What can hang from each mark
toba: diri garipiv zugel
zireru: bobu peku toba vuvis
bobu: diri garipiv zugel
diri: vuvis
zugel: bobu peku vuvis
garipiv: vuvis
peku: diri garipiv

Every row comes from one small tree of marks. The marks that hang from a mark follow it in brackets, in alphabetical order. Every link used is in the known rows. Which tree was each row made from?
Known rows
zireru[bobu[zugel] peku[diri garipiv] toba vuvis]: [  7   6   5  33 -44  -1   4   4  -9  24  -2 -15 -18  31  37  -8   5  86
  36 -17  19 -48  21 -26   2  10  -5]
zireru[bobu[diri garipiv] toba[zugel[peku]] vuvis]: [-14  19  22   6 -51 -24  19   4   2  13  -4  11 -27  16  37  13  -5  62
  -8 -16  23  -7  16 -19  -3  -4 -13]
toba[diri[vuvis] zugel[bobu[garipiv]]]: [-43  20  20  -6 -44 -18 -20   5 -14 -17   8  32   5  21  15 -15 -10  26
 -29 -16  -3 -10  29 -31  -5   7 -20]
zugel[bobu[diri] peku[garipiv] vuvis]: [ -6  30   2  -4 -75  -6  -7   7  29   9  -2  29 -10  15  22   3 -17 -37
  -3 -22  13  38  24 -28   4  -5 -16]
diri[vuvis]: [-13  15  11   2 -21  -7  13  13  -6 -24   1  13   2   9  31  -4 -15  18
 -21 -23  -2 -19  21 -23  -7   4  -5]
zireru[toba[diri garipiv zugel[bobu peku]]]: [-23  37  17   0 -67 -32 -18 -10   0 -19   0   3   7  20  20  -4  -9  -5
 -10  -3  20   8  32 -24  -5   8 -25]
zugel[bobu vuvis]: [ -8  18  13   0 -35  -5  -6  -4  18 -11  -1  17  12  14  19 -12 -20 -31
 -23 -17  -2  -1  34 -18  -5  -5  -9]
zugel[bobu[diri garipiv] vuvis]: [-19  17  18  -8 -30  -3  -3   9  18   1  -2  60 -10  21  23  -1 -18   0
 -18 -15   0  14  25 -25   1  -9 -21]
toba[diri garipiv]: [ -9  17  21   3 -34 -13   2   9 -12 -10  -1  19  13  34  20  -9 -11  25
  -9 -14   9 -17  25 -21  -8   8 -22]
zugel[bobu peku]: [  2  21  13   4 -58 -20   1  -4  21 -13  -3  14   2  -2  20  -4 -19 -34
 -16 -12  12  15  24 -18   1  -8 -15]
toba[garipiv zugel[vuvis]]: [-23  23   3 -12 -39 -14  -8  -5 -28  -6   2  -8   8  36  30  -8 -20   3
 -30 -17   7   2  28 -28 -13   1 -16]
zugel[bobu peku[diri garipiv[vuvis]]]: [ 12  32  -7   8 -90 -18  -6   1   1   0   6  -7  -6   3   7  -5 -11 -20
  -3 -15  12  19  34 -29   3 -11 -13]
zugel[vuvis]: [ -9  18  11  -2 -20  -1   4   4   3 -12  -1   6   8  19  31  -6 -20  -7
 -24 -19  -4 -10  28 -14  -5  -6  -7]
zugel[bobu peku[diri garipiv] vuvis]: [  2  27  -7   4 -85 -11 -18   8  25   9   2 -15  -2  13  16 -11 -11 -35
  -8 -12   9  22  38 -29   1  -5  -6]
peku[garipiv[vuvis]]: [ -4  22   0   5 -52  -9   3  -1 -22  -4   9   6   0   8  14   2 -17  15
 -11 -24  -2  -8  23 -14  -3  -7 -13]
peku[diri garipiv]: [ -8  15  -5  16 -55  -7  -9   6   2  -3   4  -6   5  22  17  -9  -8  34
  -5 -14  -2 -13  21 -35  -1  -1  -7]
zireru[toba vuvis]: [  0  13  21  24 -21 -15  17  -6  10 -11   0   5   7   3  25   0 -10  37
  -4 -15  -1 -29  24 -19  -8  -2  -6]
zireru[bobu[garipiv] peku toba[diri zugel]]: [-38  20  25  11 -19  -3  -2   2 -20  -5  -1  10  -7  33  30  -5  -4  89
 -10  -4   8 -51  28   2   0   9 -12]
zireru[peku[diri garipiv] vuvis]: [  6   8  -3  32 -45  -4   2   0  -5  16   1  -2  -1  27  11 -19  -2  51
  14 -20   6 -35  30 -39   1   6  -4]
zireru[peku]: [ -5  14  10  14 -13   1  12  -4  -2 -15  -5  23   3  16  28  -8 -18  29
 -10 -15   1 -31  21 -13   1   1 -10]
bobu[diri zugel[peku[garipiv]]]: [  2  21   2  -5 -67 -10  -4  11  -5   8  -4  41 -25  11  42  14 -17  14
  10 -22  19  25  -3 -31  11  -5 -32]
toba[diri[vuvis] garipiv zugel]: [-33  25  10  -7 -39 -18  -6   7 -35 -20   5   8   7  41  24 -14 -10  33
 -23 -21   8 -16  27 -35 -15  16 -19]
bobu[diri garipiv[vuvis] zugel[peku]]: [  8  24  11 -20 -43 -13  11  12 -32   2  -3  57 -40  10  44  16 -22  20
  -5 -21  15  30   4 -18  11 -18 -41]
zireru[peku[diri garipiv] toba]: [-10  22  -2  28 -33   4  -5   2   5  -4   2  -5  -5  19  28  -5  -3  61
   7  -3  -1 -33  29 -25   4   5  -6]
zugel[peku vuvis]: [  4  24   8  -7 -40 -10  10   8   4  -6  -4  -4  -1  11  33   0 -22 -30
 -23 -18   6   9  28 -11  -3  -9  -9]

Write each row's tree
[-18  40  -6  -7 -89 -20 -10 -14 -14  -7   5  26 -14   6  11   5 -20 -16
  -8 -25  16  32  18 -32   4  -9 -27]
toba[zugel[bobu[diri] peku[garipiv[vuvis]]]]
[ -5  15  13 -18 -39 -13   8  29 -17   4  -4  54 -40  14  57  13 -16  29
  -7 -22  15  23   1 -29   8  -5 -32]
bobu[diri[vuvis] garipiv zugel[peku]]
[-23  33  -5  -8 -84 -20 -24 -10  -1   4   5 -12   5  11  18  -5 -20 -40
 -20 -19  11  29  29 -23   0  -5 -11]
toba[zugel[bobu peku[garipiv] vuvis]]
[  0  24  -7  11 -59  -5  -2   1 -18  -4   8  -5  -3  17  12  -6 -10  24
  -7 -19  -3 -10  27 -29  -2  -6 -11]
peku[diri garipiv[vuvis]]
[ -3  10  14  33 -36  -5  20   1   5  19   0 -14  -3  21  26   0   0  74
  19 -20  12 -50  27  -6  -5  10   5]
zireru[bobu peku[garipiv] toba vuvis]
[-20  12  15  -5 -16  -5  15  24  -2 -10   1  53 -21  18  34   6 -12  47
 -20 -22   0  -6  13 -28  -2   0 -19]
bobu[diri[vuvis] garipiv]
[-16  13  21   1 -33 -11  -2   3  19  -4  -1  66  -9  13  18   0 -15  19
 -13 -12   4   6  14 -29   5  -9 -24]
zugel[bobu[diri garipiv]]
[ -9  26  -4   3 -65 -20  -6  -5  -7 -23  -1 -17  -4  14  24  -9 -14   5
 -25 -10  10   2  25 -35  -1  -6 -13]
toba[zugel[peku[diri]]]
[ 10   9   4  29 -26  -4  15   0  -1  -4  -5   3   0  27  15 -22  -5  41
   5 -16   6 -40  33 -37  -1   4  -5]
zireru[peku[diri] vuvis]
[ -3  11   2  17 -22   6  24  20  -6  -9  -4 -11 -10  28  34 -15  -3  52
  -7 -20  10 -52  33 -21  -7  12   6]
zireru[bobu peku[diri[vuvis]]]
[  3  25  -8   2 -73  -5  -7  16   6  11   1 -26  -6  21  25  -4 -12 -14
  -9 -15   7  14  31 -27   1  -5  -4]
zugel[peku[diri garipiv] vuvis]
[-23  34   0   5 -70 -22 -10 -11  -9  -8   7 -16  -3   4  30  11 -13  19
 -15  -8   6   6  17 -17   0  -2 -12]
zireru[toba[zugel[peku[garipiv]]]]
[  3  17   3  -3 -68 -18 -10   6 -17   9  -1   9 -12   6  39   9 -18   7
   1 -20  17  19   4 -20   8  -6 -23]
bobu[zugel[peku[garipiv]]]
[-30  35  12   1 -29  -5 -19 -12 -11 -16   0   9   6  45  23 -18 -11  11
  -6  -4   9 -19  47 -20  -9  16 -20]
zireru[peku toba[diri garipiv zugel[bobu vuvis]]]
[-23  30   8 -12 -59 -26  -2  12 -33 -15   3  -3  -2  32  33  -7 -10   8
 -22 -20  20   1  27 -29 -10  13 -20]
toba[diri[vuvis] garipiv zugel[peku]]
[  1  21 -10  -1 -72 -13 -10  22 -18   6   3  -8 -22  14  44   0  -8  18
   5 -22  14  11  14 -41   4   2 -17]
bobu[zugel[peku[diri[vuvis] garipiv]]]
[-29  37  -1   9 -50  -7 -14 -27 -22 -15  10   6   0   8  11  -4 -15  27
  -5 -12   0 -17  34 -17  -1   1 -17]
zireru[peku[garipiv[vuvis]] toba[zugel[bobu]]]
[ -7  14   8  -9 -22   0   7  16 -10 -19  -4  56 -22  19  50   3 -17  29
  -3 -29   7  -3   0 -39  -1   3 -28]
bobu[diri[vuvis] zugel]
[-38  27  13   0 -50 -14 -15  -4  -5 -33   7  23  13  18  12 -20 -12   6
 -22 -20   0 -17  30 -34  -8  11 -15]
toba[diri[vuvis] zugel[bobu]]
[-19  27   8  -4 -55 -14  -1  13  -6   6   0 -35 -20  25  43   2  -6  32
 -27   0  12  -7  36 -11  -6  -5  -3]
zireru[bobu[garipiv] toba[zugel[peku[diri] vuvis]]]
[ 14  15   5  21 -76 -17   4  13   0  28  -1 -31 -19  17  42   5   2  47
  27 -18  28 -15  19 -25   1   2  -7]
zireru[bobu[zugel[peku[diri garipiv]]] toba vuvis]
